Each row was made from one path, in order. Every step used is in the known rows, and no mark comes twice. Write each row's path.
Known rows:
m-z-u-c: [ 29.5  14.6  29.6  20.4  -2.9  -4.8 -30.9  16.2  -0.4   2.3  -7.7  -0.1
  -4.3  -1.1 -17.3  -1.8  35.6  39.0  18.0  -1.6   3.2 -11.2]
n-d-z: [ 18.0 -34.3  16.8  -8.3   2.2  -8.1 -14.2 -51.9   5.9  10.2 -17.4   4.0
  35.4  27.6 -15.3   7.6  -9.1  12.9  -3.4  10.5  -8.6  25.1]
t-m-z-u: [ 21.9  18.6  25.5 -11.7  -6.7  -2.3  -9.8 -18.2  -1.3  -6.2   8.8  -9.5
  -6.2 -12.1 -28.1   0.5  17.8  -0.6 -25.6   6.9  -2.5 -32.8]
m-t-u-c-d: [ -9.6  12.3 -19.6   8.3  -0.7   5.2  -0.7   6.6 -22.9 -14.8  -5.1  -8.4
  -8.7 -26.4  36.5   3.3 -22.3 -20.2   7.2   9.8   6.9   2.5]
z-u-c-d-n: [ -2.8  10.1  10.4 -14.0  23.3   5.6  -4.2  53.7   1.5 -28.6   1.7  14.1
 -22.9  13.6 -34.1  -2.1  14.2 -12.9  39.8  -7.5  10.1  -5.9]
u-c: [ -5.6  -9.6   4.0   7.5  -2.8   0.5 -23.0  14.8 -11.1 -24.4 -27.9  13.3
   8.9  15.3  -7.0 -14.5  12.1  14.6  17.5   0.5   2.9  -3.8]
n-m-z-u-c: [ 10.0 -13.0  30.7  27.6 -11.5  -3.5 -28.3  -2.0  18.3 -15.0  -7.0   1.7
  -1.2  17.7 -21.1   3.1  28.2  28.4  -7.2  -4.9  -8.1   4.5]
m-z-u: [ 28.3  14.9  21.6 -14.3   2.4 -10.2 -10.9  -0.4  -6.0   7.7  16.5  -9.1
  -1.1   3.8 -12.7  -1.8  27.5  21.7  20.8   0.0   1.6 -18.7]
t-m-z-u-c: [ 21.1  17.3  30.8  20.7 -11.8   4.1 -29.9   0.3   4.8 -14.7 -14.6  -0.2
 -10.0 -17.8 -32.5  -0.2  26.6  14.9 -28.1   7.2   0.3 -26.2]
n-d-z-m-t: [ 14.1  25.0  12.6  11.2  11.0  -1.7 -10.7 -59.1  24.8  71.0   9.7  -4.7
  21.3 -13.8  15.3   1.9 -12.7  28.1 -48.4   4.5  -5.1  38.0]
d-n-m: [-34.8 -41.8 -12.2 -25.0   8.4   0.7  22.0  -5.9  21.7 -37.6   8.9  28.3
   0.8  46.4 -20.2   0.1   2.7 -17.6 -17.2  -7.9  -7.2   5.0]
c-d-z-m-t-u: [ 27.3   5.8 -27.2  10.3   0.8   2.9  38.7 -42.3  -4.5  52.8  26.4 -25.9
   0.8 -36.9  46.9  11.6 -35.6   4.5 -11.4   6.3   5.2   8.3]
n-m: [-24.8 -34.0  -0.7 -18.4  -1.8  -5.4   0.7 -20.1   2.4 -36.3  -3.1   6.1
  15.8  41.1 -11.5  -7.0  -5.5  -9.8  -7.2  -4.4 -10.2   4.0]
n-m-t-u-z: [-38.6 -16.2 -17.2 -18.3 -24.0  -6.7   1.0 -12.5  -1.6   5.2   3.2  -6.6
  21.0 -20.5  26.1  19.2 -18.3 -32.5 -35.0   6.7 -11.3  -4.9]
u-z-m-t: [ -9.7  49.7   4.7 -17.5  -9.2  -8.9 -13.0  18.0  -1.1  66.2   6.9 -10.2
  10.2 -38.7  19.3  -9.1   0.6  -3.9 -18.7  -6.0   4.4 -25.5]
e-z: [-36.9   2.2  -4.7  -9.6   5.7  -7.0   1.0   1.8 -21.5 -18.8   2.5  -5.0
  12.8  38.1  -1.4 -29.8   6.2   4.0  48.9 -11.8  -8.4  26.3]
d-z-u-c: [ 15.8 -28.8  20.5  26.4  -1.0  -3.7 -17.3  -9.6   4.9  -4.1  -3.4   3.7
  21.8   4.9 -29.3   0.6  23.4  55.0  20.0  -3.3   1.8   6.3]
z-u: [ -1.9  18.2  12.1 -27.2  15.9  -2.7 -14.1   7.4 -10.8  -7.4  13.3  -0.7
   9.7  10.9 -18.6  -8.8  21.4  10.7  28.1  -3.2  -0.3  -7.0]
t-m: [-12.9  -3.4   0.9 -26.8  -7.2   3.7  -0.8 -19.1 -14.0 -33.8 -12.9   4.0
   8.7   2.5 -18.3 -13.0  -5.0 -23.0 -28.0   7.6  -2.7 -26.9]
z-m-t-u-c: [  2.0  49.5 -23.4  34.4  -2.7  19.2  -8.1  -6.0   4.2  44.6  -4.2  -1.5
  -6.3 -41.4  48.8  -4.3   2.7  24.3 -32.7   2.7  -0.9  21.2]
c-d: [  4.3  -7.7   1.6 -38.1   8.6 -10.7   6.0  12.8 -31.3 -27.5  -4.4  -7.0
   2.1  22.9  -2.6 -12.5 -20.2 -32.0  44.1   2.2   7.0 -23.3]

Write each row's path:
[ 24.3 -28.7  14.7 -16.7  11.5 -13.3  13.0 -11.8 -14.3  -7.6  19.9 -16.0
  14.9  11.5 -24.3   4.1  -9.3   6.5  46.8  -1.9   7.2 -11.6]  c-d-z-u
[ 42.0 -14.8   6.0  27.5  -4.6   0.4   7.9   2.2   0.2  26.9 -19.5  -8.9
   3.0   2.0  -0.4  -7.1 -15.5  23.7  17.6  -3.1   9.0  -3.2]  u-c-d-z-m
[-47.6 -20.9 -39.9  -9.0   5.3   9.9  32.7 -30.4  22.1 -19.7  28.3  20.0
  -5.4   0.6  23.0  14.3 -12.6 -20.6 -51.5   1.4  -7.6  22.2]  d-n-m-t-u
[-33.1  27.3  10.4  -9.0  17.8  -5.6 -10.8  12.1 -14.6  -9.2  18.9 -10.4
   8.1  29.1 -17.1 -26.3  24.9  13.4  55.2 -15.2  -7.7  31.0]  e-z-u
[ 24.9  31.8 -18.6 -19.8 -21.0   6.5  -2.6  21.4 -10.6  61.7 -22.7 -15.1
  11.9 -23.9  29.8   8.1  -2.5 -17.5   1.4   5.6  -4.7 -18.6]  t-u-z-m
[-46.9 -21.8 -32.2  23.2  -2.2  15.8  14.6 -10.2  27.7 -23.6   5.6  27.8
 -10.4  -3.2  16.6  15.2  -2.3  -6.3 -53.9   1.0  -8.7  29.6]  d-n-m-t-u-c
[-48.3 -21.2 -29.5 -23.9 -15.1  -0.7  22.6   2.0  18.0   3.3  12.6  14.2
   2.7 -16.3  14.3  26.2 -12.3 -38.0 -47.2   4.2  -9.8  -4.2]  d-n-m-t-u-z
[-30.1  59.6 -26.2  51.4  -1.5  18.4  -3.8  -0.1  -0.8  41.2  -1.5 -10.4
  -7.9 -23.2  50.7 -20.9   4.9  30.0  -4.4 -10.7  -8.3  58.8]  e-z-m-t-u-c
[-31.6  25.8  18.5  22.0   7.8   2.6 -29.5  30.7 -11.7 -16.7  -4.4  -4.6
   4.2  26.1 -21.9 -27.9  34.1  31.7  52.1 -16.8  -8.5  39.3]  e-z-u-c
[ 29.0   9.7  20.5   3.0   9.5  -4.7  -2.5  45.1   6.8  -9.1   3.6   8.5
 -33.5   4.5 -26.8   6.1  18.8   1.2  31.4  -2.7  12.0 -19.2]  m-z-u-c-d-n
[ 18.3   5.6   3.3  34.0   0.4  -1.9   7.4 -13.9   7.3  35.9   7.9 -11.3
  -0.4 -26.4  15.7  -4.7 -20.7  28.2  -9.6  -4.7  12.5   2.6]  u-c-d-z-m-t
[ 22.6  -7.6  37.6  24.8   7.2   2.6 -44.1 -20.7  16.2  13.6 -21.5   7.0
  25.7  13.8 -34.0  10.2  18.2  40.8   0.4   5.8  -8.4  39.9]  n-d-z-u-c
[  7.3 -17.9  12.6 -23.6  11.4  -9.5  20.6  11.7  20.7 -19.6  27.6   2.7
 -26.6  27.8 -28.2  13.5   2.7 -25.7   7.9  -7.3   0.7 -13.0]  c-d-n-m-z-u
[ -6.3 -13.9 -11.5 -42.7  18.4  -5.0  25.5  25.5 -10.4 -30.9   5.3  11.9
 -14.2  26.9 -15.5  -5.9 -12.8 -40.9  32.0  -2.6  11.0 -20.7]  c-d-n
[-18.2   5.7 -31.2   4.3   9.5  10.5  18.6  20.5  -4.3 -18.7   4.0  12.4
 -24.8 -22.2  23.3   9.5 -17.3 -24.7  -5.0   5.8   9.3   4.4]  m-t-u-c-d-n
[ -2.3  16.3  19.9   5.1   8.5   3.1 -34.3  25.0  -4.1 -16.4  -9.1   6.1
   6.8   5.7 -22.3  -9.3  31.1  26.5  25.4  -4.7   1.4   1.7]  z-u-c
[-18.4  11.9 -17.7 -27.4 -17.5  -8.1  -1.1   5.1 -21.3  23.9   0.8 -10.2
  18.2 -39.5  31.4  13.5 -10.0 -21.6 -10.1  11.9  -0.1 -21.0]  m-t-u-z
[-14.7 -38.8 -28.0   2.9  -1.4  15.9  21.4  17.5   8.5 -46.1 -19.2  17.1
 -16.8  25.6   2.1  14.0 -19.7 -40.3  -4.3   2.1  -6.1  13.8]  t-u-c-d-n-m
[  5.9 -42.7  -1.3 -22.3  -0.1 -12.4  33.1   3.2  12.5 -30.6  10.0   7.3
 -20.3  37.6 -14.4   8.7 -14.8 -38.5  -0.3  -3.2   1.0 -17.9]  c-d-n-m-z
[  8.7 -34.6 -20.0  28.8 -10.7  -1.2  17.6 -27.0 -12.5  -4.1   3.0 -10.6
   6.4 -29.0  29.3  14.9 -29.3   9.0   2.5  11.5   7.4   7.7]  m-t-u-c-d-z
[-18.6  10.9 -29.2 -12.2   1.2   4.0  10.4 -27.3 -16.3   2.3  15.7  -3.8
   8.5 -21.8  39.6   1.4 -11.0  -4.7 -15.0   9.1  -1.5   5.0]  m-t-u
[-22.3 -14.8  12.1  -4.8  17.5   6.1  -1.2  38.7  19.9 -43.4   1.9  18.7
 -19.5  32.4 -41.1   5.0   6.4 -22.8  11.5 -11.6  -1.4   8.0]  z-u-c-d-n-m
[ 18.5   3.5 -22.8  56.3 -12.3  14.0  10.5 -39.3  13.7  56.3   0.2  -4.1
  10.0 -42.8  40.5   9.2  -6.5  53.6 -40.0   4.3   0.3  25.8]  d-z-m-t-u-c
[ 41.3 -14.5  -1.4  -4.0   1.8  -5.8  26.6 -20.4  -5.0  31.9   3.8 -18.3
   8.2   6.3   4.4  -6.2 -24.7   6.4  20.9  -4.2   9.4  -9.1]  c-d-z-m
[ 11.8  48.7 -20.9  21.0   3.0  16.0   2.4  11.6  -9.5  35.4  -5.6 -12.7
 -18.2 -39.2  48.0  -3.1 -21.5 -10.5  -8.5   3.4   5.7  11.4]  z-m-t-u-c-d
[ 14.1  27.9   6.1 -26.6 -13.1  -5.8 -12.5  31.7  -8.5  54.8 -19.5  -9.3
  13.3  -7.1   3.4  -8.6   4.1  -8.9   9.4  -4.6   0.7 -31.2]  u-z-m
[ 18.5  -7.3  10.2 -12.7 -18.9  -5.9   2.6 -28.3  -5.7 -14.0  -8.9  -2.4
  -0.6  -4.4 -12.5  -5.3   0.0 -12.1 -34.1  10.9  -0.2 -40.7]  t-m-z
[ 30.3  17.9  33.6   9.0  -8.3  -0.6 -19.3  14.8  -8.4 -21.7 -13.5 -12.6
 -23.1 -18.4 -31.5   0.4   6.8 -17.0  -5.2   6.7   5.7 -35.9]  t-m-z-u-c-d
[  5.8 -45.6   6.4  11.4  -6.7  -5.0  13.2  19.8  19.5 -37.0 -11.1  15.1
 -26.6  33.2 -18.7   7.8  -7.3 -22.0  -3.3  -4.0   2.6 -10.0]  u-c-d-n-m-z
